Known rows, with every step that occurs:
ravad/tosede: [-0.61 -1.01 -1.74  2.62  1.90  0.74  1.39 -1.71 -1.84 -0.85 -0.16 -2.51
  0.77 -0.69 -1.48 -0.05 -2.23  1.16  0.91  0.05 -1.04  1.86  1.28  1.30]
tosede/ravad/dutelev/zifep: [ 1.79  0.38 -1.16  0.30  1.01  5.87 -3.75 -0.96  0.13  0.63 -0.62 -0.45
  0.14 -4.81 -1.06  0.60 -3.51  2.38  2.64  2.37 -0.20 -2.09 -1.39  2.92]
redi/ravad/dutelev/zifep: [ 1.59 -0.85 -0.70 -1.34  2.26  5.82 -1.70  0.57 -1.34  2.16  1.70 -1.59
 -1.06 -3.09 -2.47  1.27 -1.80  2.18  2.65  2.89 -1.50  0.77 -0.08  0.21]
zifep/tosede: [ 0.99  2.17 -0.98 -0.47  2.00  0.39  0.79  0.63 -0.11  0.06  0.86 -2.08
  0.98 -2.04 -1.59 -0.96 -0.88 -0.72  0.00 -0.35  0.23  2.43  0.23 -1.52]
vezuk/ravad/tosede/zifep: [-1.06  0.08 -1.33  3.38  3.15  0.26  3.01 -0.72 -2.70  0.62 -1.29 -1.15
 -1.78  0.04 -3.26 -0.33 -0.43  0.82  1.97  0.52 -2.34  4.07 -1.03 -0.77]
tosede/zifep/redi/lofid/vezuk/ravad: [ 1.82 -1.72 -1.08  1.23  5.15  4.98 -1.11 -1.17 -0.03  2.55  0.52 -0.91
 -0.39 -2.25  0.73 -1.23  2.54 -1.66  6.94 -1.66 -1.60  2.75 -1.53  0.51]
vezuk/ravad/dutelev: [-0.91 -1.05 -1.00  1.17  2.05  3.63 -1.17  0.43 -1.83  1.52  0.44  0.44
 -2.51 -0.52 -2.01  1.15  0.07  0.57  3.27  0.74 -0.14  1.19  0.65 -1.87]
tosede/zifep/redi/lofid/vezuk: [ 3.05 -1.36 -0.55  0.71  4.26  4.51 -1.17 -1.67  1.37  1.54  0.48 -1.86
  0.95 -4.13  2.32 -0.60  1.54 -1.76  5.36 -1.13 -1.51  1.82 -0.63  3.04]
vezuk/ravad: [-0.62 -0.20 -1.57  1.48  1.70  2.03 -0.68 -0.59 -1.79  1.25  0.62 -0.22
 -0.22  0.52 -2.17 -0.39  1.01 -0.04  2.18 -1.20 -0.06  3.08  0.28 -2.08]
lofid/tosede/zifep: [ 0.15  2.65 -0.34  3.25  3.97  0.82  2.44 -0.98 -0.65  1.98 -0.94 -1.23
 -0.11 -2.13 -1.88  0.61  0.80  0.02 -0.66  0.67 -2.02  3.73  0.06  1.58]
lofid/redi/zifep: [ 1.67 -0.74 -1.49  2.64  0.45  3.19 -1.45 -1.44 -1.79  1.04  0.71  0.43
  1.58 -1.24 -0.50  3.64  0.76 -1.75  0.30 -1.18 -2.61  2.60  1.21  4.12]
tosede/zifep: [ 0.88  1.23 -0.29  0.86  1.73  1.30  0.31 -0.96  0.39  1.37 -0.38 -0.64
 -0.11 -2.46 -0.88  0.35  1.03 -0.58 -0.19  0.23 -1.87  3.07 -0.24  0.40]
dutelev/ravad/redi: [-0.13  0.38 -2.81  0.96  0.41  0.78 -1.21 -0.03 -1.28  0.45 -0.77  1.40
 -1.58  0.08 -1.08 -1.49  0.67  0.24  0.61  0.38 -0.41  2.10  0.58  0.16]
tosede/ravad/dutelev: [ 0.90  0.46 -1.97  0.22  1.58  3.70 -2.58 -1.18  1.07  0.25 -1.20  0.15
 -0.12 -3.43 -0.68  1.70 -1.53  1.66  1.30  1.50 -0.17 -1.54  0.06  2.23]
dutelev/ravad/tosede/zifep/redi/lofid: [ 0.62 -1.57 -3.23  2.77  3.72  1.75  2.64 -3.32 -0.92 -0.94 -1.34 -3.80
 -2.49 -3.43 -1.01 -2.90 -0.19 -0.30  3.79 -0.43 -1.98  2.09 -1.25  4.37]
tosede/ravad/dutelev/zifep/redi: [ 2.93 -1.24 -1.87  0.71  1.86  7.83 -4.42 -1.81 -1.02  0.77 -1.02 -1.57
  1.00 -4.94 -0.23  0.73 -3.62  0.77  4.15  1.57  0.38 -1.75 -1.37  5.04]
ravad/redi/zifep: [ 0.58 -0.07 -2.02  1.85 -0.27  2.09 -1.13 -0.82 -2.41  1.62  0.13  1.08
  2.07 -0.85  0.81  2.05  0.03 -1.32  1.01 -0.08 -1.85  2.36  0.54  2.58]
vezuk/ravad/redi/lofid: [-0.86 -0.18 -2.30  2.12  2.05  2.31 -0.29 -1.12 -1.46 -0.33  0.24  1.63
  1.30 -0.69 -1.79  0.81  1.96  0.22  5.05 -0.30 -1.23  2.06 -2.22 -2.91]
ravad/redi/lofid/tosede/zifep/dutelev: [ 1.62  4.07 -0.84  3.83  5.64  2.07  2.60 -0.17  0.58  0.34  0.11  0.42
  3.37 -4.36 -1.93  1.12  0.38 -0.79  3.93  1.84 -3.62  1.99 -2.94  2.01]
dutelev/zifep/redi/ravad: [ 2.91 -1.24 -1.90 -0.54  2.76  6.40 -1.77 -1.52 -2.69  2.44  2.07 -3.33
  2.24 -1.66 -2.14 -0.23 -1.57  0.10  3.43 -0.03 -0.52  3.11 -0.22  1.67]
lofid/vezuk/ravad: [ 0.41 -0.71 -0.84  1.05  2.83  3.21 -2.29  0.45 -0.99  2.48  1.09  0.35
 -0.21  0.67 -0.51 -1.01  0.49  0.06  3.36 -1.23 -0.19  2.47  1.60 -1.64]
ravad/dutelev/zifep/redi/lofid: [ 2.50 -3.23 -0.89  1.32  2.33  7.99 -2.79 -2.34 -0.71  0.03  0.96 -2.62
  0.64 -5.95  0.13  0.72 -1.75  0.16  6.75  1.02 -0.23 -0.97 -1.68  3.16]
zifep/redi/ravad: [ 1.69 -0.90 -2.43 -0.87  3.13  3.77 -0.20 -1.52 -1.76  1.77  1.72 -2.57
  1.82 -0.19 -1.51  0.92  0.35 -0.73  2.19 -0.87 -0.21  3.28  1.42  1.09]
lofid/tosede: [-0.01  1.55 -1.28  3.49  3.19  1.53  1.11 -1.18 -1.19  1.28  0.17 -1.15
  0.99 -1.11 -1.77  0.36 -0.27  0.42 -0.21 -0.57 -0.46  2.38  1.56  1.30]
vezuk/ravad/dutelev/zifep: [ 0.31 -1.24 -0.39  1.36  1.71  6.10 -2.80  0.63 -2.40  1.70  0.64 -0.28
 -2.34 -2.23 -2.28  0.09 -1.48  1.52  4.10  1.88 -0.45  1.05 -0.92 -1.20]
redi/lofid/tosede/ravad/dutelev/zifep: [ 1.29  1.30 -1.93  3.11  4.45  5.99 -1.27 -2.22  0.54  0.13 -0.66 -1.08
  0.42 -6.55 -1.58  0.69 -2.69  3.13  3.90  2.35 -1.27 -2.73 -2.85  4.06]

Rows:
[ 1.33  2.33 -3.63 -0.12  0.34  0.11 -0.13  1.60 -2.12  1.24 -0.34  0.20
 -1.86 -1.19 -0.42 -1.65 -0.61 -1.81 -0.05  0.47 -1.43  2.91 -0.15  1.41] => dutelev/ravad/redi/zifep/tosede
[ 1.81  3.18 -1.91  0.76  2.45  1.32 -0.19  1.18  0.00  1.00 -0.54  0.60
 -0.49 -2.56 -1.99 -1.66  0.05 -1.12  2.08  1.90 -2.70  2.80 -1.32  1.33] => tosede/zifep/dutelev/ravad/redi
[ 2.04  0.05 -1.59 -0.92  3.84  3.15  1.24 -1.20 -1.61  2.89  0.50 -2.52
  0.77 -1.05 -1.55  0.96  1.66 -0.83  1.71  0.10 -1.77  4.44 -0.24  1.53] => tosede/zifep/redi/ravad
[ 0.20  2.10 -0.80  3.36  4.97  1.37  2.99 -1.94  0.73  0.75 -0.11 -1.35
  0.35 -3.98 -1.35  0.16  1.86  0.42  1.30  0.18 -2.37  2.44 -1.63  1.71] => redi/lofid/tosede/zifep
[ 2.71  2.98 -3.36  1.51  0.90  3.38 -2.74 -0.64 -0.30  0.75  0.44  1.37
  4.69 -3.19 -0.21  1.87 -2.47 -1.72  2.50  0.71 -2.33  0.14 -1.52  5.43] => tosede/ravad/redi/zifep/dutelev
[ 1.63 -0.03 -3.05  3.08  5.29  5.78 -0.07 -3.14  0.43 -0.42 -1.01 -1.25
  0.75 -4.87 -0.58  1.74 -1.12  0.97  4.52  0.66  0.30 -1.96 -1.28  5.65] => zifep/redi/lofid/tosede/ravad/dutelev
[ 1.63  0.97 -3.82  3.50  4.89  4.13  0.25 -4.30  0.16 -0.44 -0.76 -1.82
  3.21 -3.64 -0.96  0.16 -0.36  0.02  3.44 -1.42  0.26 -0.52 -1.49  5.05] => zifep/redi/lofid/tosede/ravad
[ 2.37  1.42 -3.28  1.16  1.62  3.12 -2.33 -0.60 -0.20  1.74  2.79 -1.84
 -0.68 -2.80 -1.04 -2.70 -1.57 -2.48  1.50 -0.62 -2.07  1.80  0.99  4.58] => redi/zifep/dutelev/ravad
[ 0.55 -3.75 -2.73  3.30  5.08  4.38  0.29 -1.88 -1.84  0.12  0.61 -2.42
  0.13 -0.68  0.04 -1.36 -1.19  0.05  7.86 -1.75 -0.50  1.64  0.08  1.31] => zifep/redi/lofid/vezuk/ravad/tosede
[ 0.94 -1.68 -1.88  3.10  3.60  2.11  2.63 -3.56 -0.96 -1.15 -0.92 -3.58
  0.76 -3.57 -0.54 -0.08 -0.36 -0.43  4.30 -0.14 -2.16  2.35 -1.63  3.92] => ravad/tosede/zifep/redi/lofid
[ 2.28 -0.98 -1.73  4.17  4.38  6.18 -0.33 -3.30 -1.72  1.08  1.15 -3.34
  2.91 -4.55 -1.06 -0.62 -1.13 -0.18  4.80 -0.46 -0.28  1.09 -1.66  3.74] => dutelev/zifep/redi/lofid/tosede
[ 2.04 -0.48 -0.69  1.16  2.28  3.10 -0.01 -1.97 -0.98  1.49 -0.65 -1.73
  0.96 -2.38 -0.01  0.43  1.02 -1.80  1.69 -0.46 -0.77  3.38 -0.18  2.64] => tosede/zifep/redi
[ 1.16  3.82 -3.11 -0.40  2.36  0.92  0.34 -0.67  1.30 -2.10 -1.16  0.83
  3.37 -3.93 -0.71  0.28 -0.49  0.40  2.52  0.66 -0.73 -0.74 -3.35 -0.31] => zifep/tosede/ravad/redi/lofid
[-0.54  1.48 -3.26  3.67  3.47  0.92  1.52 -1.39 -0.72  0.22 -0.74  0.44
 -1.14 -1.88 -1.70 -1.35  1.25  1.15  1.92  0.26 -1.13  1.62 -0.75  1.07] => dutelev/ravad/redi/lofid/tosede
[ 0.18  2.14 -2.77  0.66  1.08  1.26  0.63  1.82 -3.88  1.59  0.35  1.11
  0.61  0.38 -1.44  0.81 -0.12 -2.24  1.80  0.28 -1.23  3.80 -1.35 -1.47] => vezuk/ravad/redi/zifep/tosede
[ 3.82 -2.77 -0.65  0.98  3.27  7.22 -4.49 -1.92  0.03  1.55  1.96 -3.00
  2.74 -4.93  1.65 -1.74 -1.20 -0.57  7.22 -1.51 -0.70  0.43 -0.51  3.23] => dutelev/zifep/redi/lofid/vezuk
[ 0.05 -0.90 -2.40  2.11  3.28  1.72  2.40 -0.57 -2.64 -0.34  0.14 -1.37
  0.99  0.83 -3.72  3.20 -0.67  1.85  0.70  0.45 -2.53  3.13  1.03  1.33] => lofid/redi/ravad/tosede
[ 2.53  3.82 -1.89 -0.36  1.00  3.01 -1.62  1.05 -0.88 -0.31 -1.51  0.47
  3.37 -3.39 -1.66 -0.47 -3.43  0.74  1.62  2.15 -0.38  0.29 -3.08  0.34] => dutelev/zifep/tosede/ravad/redi
[ 1.62  1.03 -2.33  0.37  2.56  3.27 -2.97 -1.36  2.03 -0.11 -0.56  1.91
  3.33 -2.95  1.71  0.29  0.04  0.91  4.54  0.06 -1.18 -1.38 -1.27  2.01] => tosede/ravad/redi/lofid/vezuk
[-0.92 -0.71 -2.93  2.55  1.85 -0.06  1.04 -1.57 -1.60 -0.75 -0.83 -2.55
 -2.83 -0.31 -1.95 -2.97 -2.04  1.06  0.17 -0.22 -0.60  1.84  1.64  1.94] => dutelev/ravad/tosede
[ 0.33 -0.50 -1.34 -1.56  2.65  3.48 -0.06  0.68 -0.66  1.67  1.34 -0.77
 -1.44 -1.29 -1.92  2.04  0.19  1.51  1.53  1.92 -1.08  1.23  1.41 -0.59] => redi/ravad/dutelev
[ 1.97 -0.96 -1.11  1.36  3.24  3.36  0.52 -3.32  0.37  0.25  0.01 -2.19
  1.39 -4.20  0.27  0.32  2.05 -1.77  3.68 -0.93 -1.71  2.21 -1.85  2.54] => tosede/zifep/redi/lofid
[ 0.42  2.86 -2.78  3.08  3.69  1.97  0.30 -2.08 -0.29  0.66 -0.89 -0.44
  1.99 -1.85 -1.93  0.14 -1.22  1.38 -0.60 -0.26 -0.21  0.58  0.04  3.13] => lofid/tosede/ravad
[ 1.10 -2.24  0.15  0.88  3.54  7.51 -3.68  0.45 -0.13  2.16  1.56 -0.28
 -2.02 -4.19 -0.30 -0.73 -0.77  1.56  7.99  1.42 -1.19 -0.88 -1.46 -0.66] => redi/lofid/vezuk/ravad/dutelev/zifep
[ 1.16  1.63 -0.53  2.49  3.59  1.32  2.13 -0.31 -0.34 -0.27  0.38 -2.80
  1.59 -2.93 -2.61 -0.43 -2.90 -0.44  2.27  1.42 -3.10  2.41 -0.71  3.01] => ravad/tosede/zifep/dutelev
[ 1.97 -1.08 -0.45  0.07  2.51  6.77 -1.79  1.02 -2.00  1.61  1.22 -0.04
 -0.37 -2.61 -3.10  3.96 -0.97  2.20  2.73  2.83 -2.49  1.19 -0.29  1.02] => lofid/redi/ravad/dutelev/zifep
[ 1.04  0.13 -3.82  3.04  2.12  1.76  0.19 -0.89 -1.64  0.40  1.70 -3.45
 -1.38 -2.32 -2.01 -2.67 -3.86 -1.35  2.08 -0.11 -2.45  1.80  1.29  5.71] => redi/zifep/dutelev/ravad/tosede
[ 1.58 -2.82 -1.82  1.26  4.44  5.30 -2.27 -1.56 -0.51  1.65  1.60 -1.39
  0.57 -1.18  0.64 -1.30  1.31 -1.32  7.54 -2.65  0.11  1.83 -0.01  0.34] => zifep/redi/lofid/vezuk/ravad
[ 2.62  3.01 -2.98  0.84  1.32  2.18 -0.91 -0.35 -0.43 -0.33 -0.59  0.11
  2.31 -2.93 -1.01  2.64 -0.97 -1.77 -0.65 -0.55 -1.98  1.00 -1.14  4.47] => lofid/redi/zifep/tosede/ravad
[ 2.39  1.32 -2.11  1.76  0.76  3.18 -1.58  0.24 -1.56  1.27  2.08  0.59
  4.02 -2.05 -0.16  1.74 -1.64 -2.65  2.76  0.59 -2.84  1.70  0.02  3.57] => ravad/redi/zifep/dutelev
[ 1.49  1.94 -1.64 -0.04  1.20  1.21  0.27  0.10 -1.10  1.09  1.59 -1.92
  0.53 -2.61 -0.25  0.02 -1.03 -2.10 -0.24 -0.70 -1.10  2.88  0.48  1.47] => redi/zifep/tosede
[ 2.65 -2.99 -1.49  1.78  3.94  7.58 -3.84 -1.57 -1.36  2.18  1.81 -1.84
  1.04 -3.11  0.05 -2.00 -0.51 -0.44  8.49 -1.58 -0.30  1.37 -1.41  0.84] => dutelev/zifep/redi/lofid/vezuk/ravad
[ 2.39  3.40 -2.26 -0.37  2.19  3.43 -1.19 -0.48  0.31 -1.51 -0.66  0.32
  3.90 -5.50 -1.52 -0.34 -2.42  1.17  3.70  1.78 -1.00 -0.70 -4.95  0.12] => dutelev/zifep/tosede/ravad/redi/lofid
[ 2.42  2.74 -0.08  0.86  3.13  2.40  0.01 -0.10  1.08  1.22  1.25 -1.40
  1.91 -3.67 -1.72 -0.13 -0.29 -1.44  1.90  0.89 -2.53  2.73 -0.89  1.56] => tosede/zifep/dutelev
[ 0.08 -1.70 -0.22  0.64  3.00  4.72 -2.83  1.84 -0.33  2.72  0.32  0.48
 -3.13 -0.75  0.06  0.37 -0.29  0.37  4.73  0.60 -0.48  0.93  1.84 -1.20] => lofid/vezuk/ravad/dutelev
[ 1.23 -0.49 -2.40  3.91  4.74  3.78  1.15 -3.50 -0.82  0.35  0.67 -2.46
  2.31 -2.82 -0.77  0.00  0.36 -1.03  3.66 -1.74  0.12  1.36 -0.07  3.11] => zifep/redi/lofid/tosede
[-0.32  0.10 -0.81  2.60  2.44 -0.09  2.90 -1.37 -1.22  0.24 -1.49 -2.00
 -0.26 -1.80 -1.57  0.36 -1.29  0.81  0.34  0.84 -2.40  2.84  0.08  1.80] => ravad/tosede/zifep
[-0.88 -1.64 -1.52  2.75  3.41  1.98  0.16  0.32 -2.06  1.39  0.18 -1.41
 -1.04  1.22 -0.93 -1.37 -1.94  1.06  3.93 -0.56 -0.80  2.45  1.72 -0.63] => lofid/vezuk/ravad/tosede
[-0.78  0.16 -1.82  1.98  1.02  1.85 -0.73  0.01 -2.92  0.83 -0.75  2.09
  0.73  1.52 -1.86  0.85  0.89  0.29  2.61  0.20 -0.80  3.08 -0.47 -2.95] => vezuk/ravad/redi
[ 2.19  0.88 -2.04  1.80  2.52  4.63 -3.28  2.19 -2.01  3.27  2.18  1.78
  2.22 -0.17  0.15  0.44 -1.27 -2.35  5.81 -0.03 -2.71  2.65  0.26  1.72] => lofid/vezuk/ravad/redi/zifep/dutelev
[ 1.57 -1.94  0.32  0.80  2.75  7.17 -4.07  1.89 -1.44  3.39  0.89 -0.05
 -2.64 -2.26 -0.57 -0.55 -2.19  1.48  5.92  1.67 -0.80  0.46  0.27 -0.79] => lofid/vezuk/ravad/dutelev/zifep
[ 1.60  3.84 -2.45 -1.14  2.16  1.15 -0.20 -0.36  1.18 -0.63 -0.56 -1.21
  1.87 -2.75 -1.51 -0.77 -1.79  0.18 -0.22  0.06  0.57  0.59 -0.85  0.33] => zifep/tosede/ravad
[ 1.12  1.52 -3.51  1.24 -0.38  2.25 -2.09 -1.55 -1.26  0.81 -1.23  1.82
  2.81 -1.63  0.55  2.18 -1.00 -0.54  0.50  0.29 -2.03  0.52 -0.73  4.50] => tosede/ravad/redi/zifep
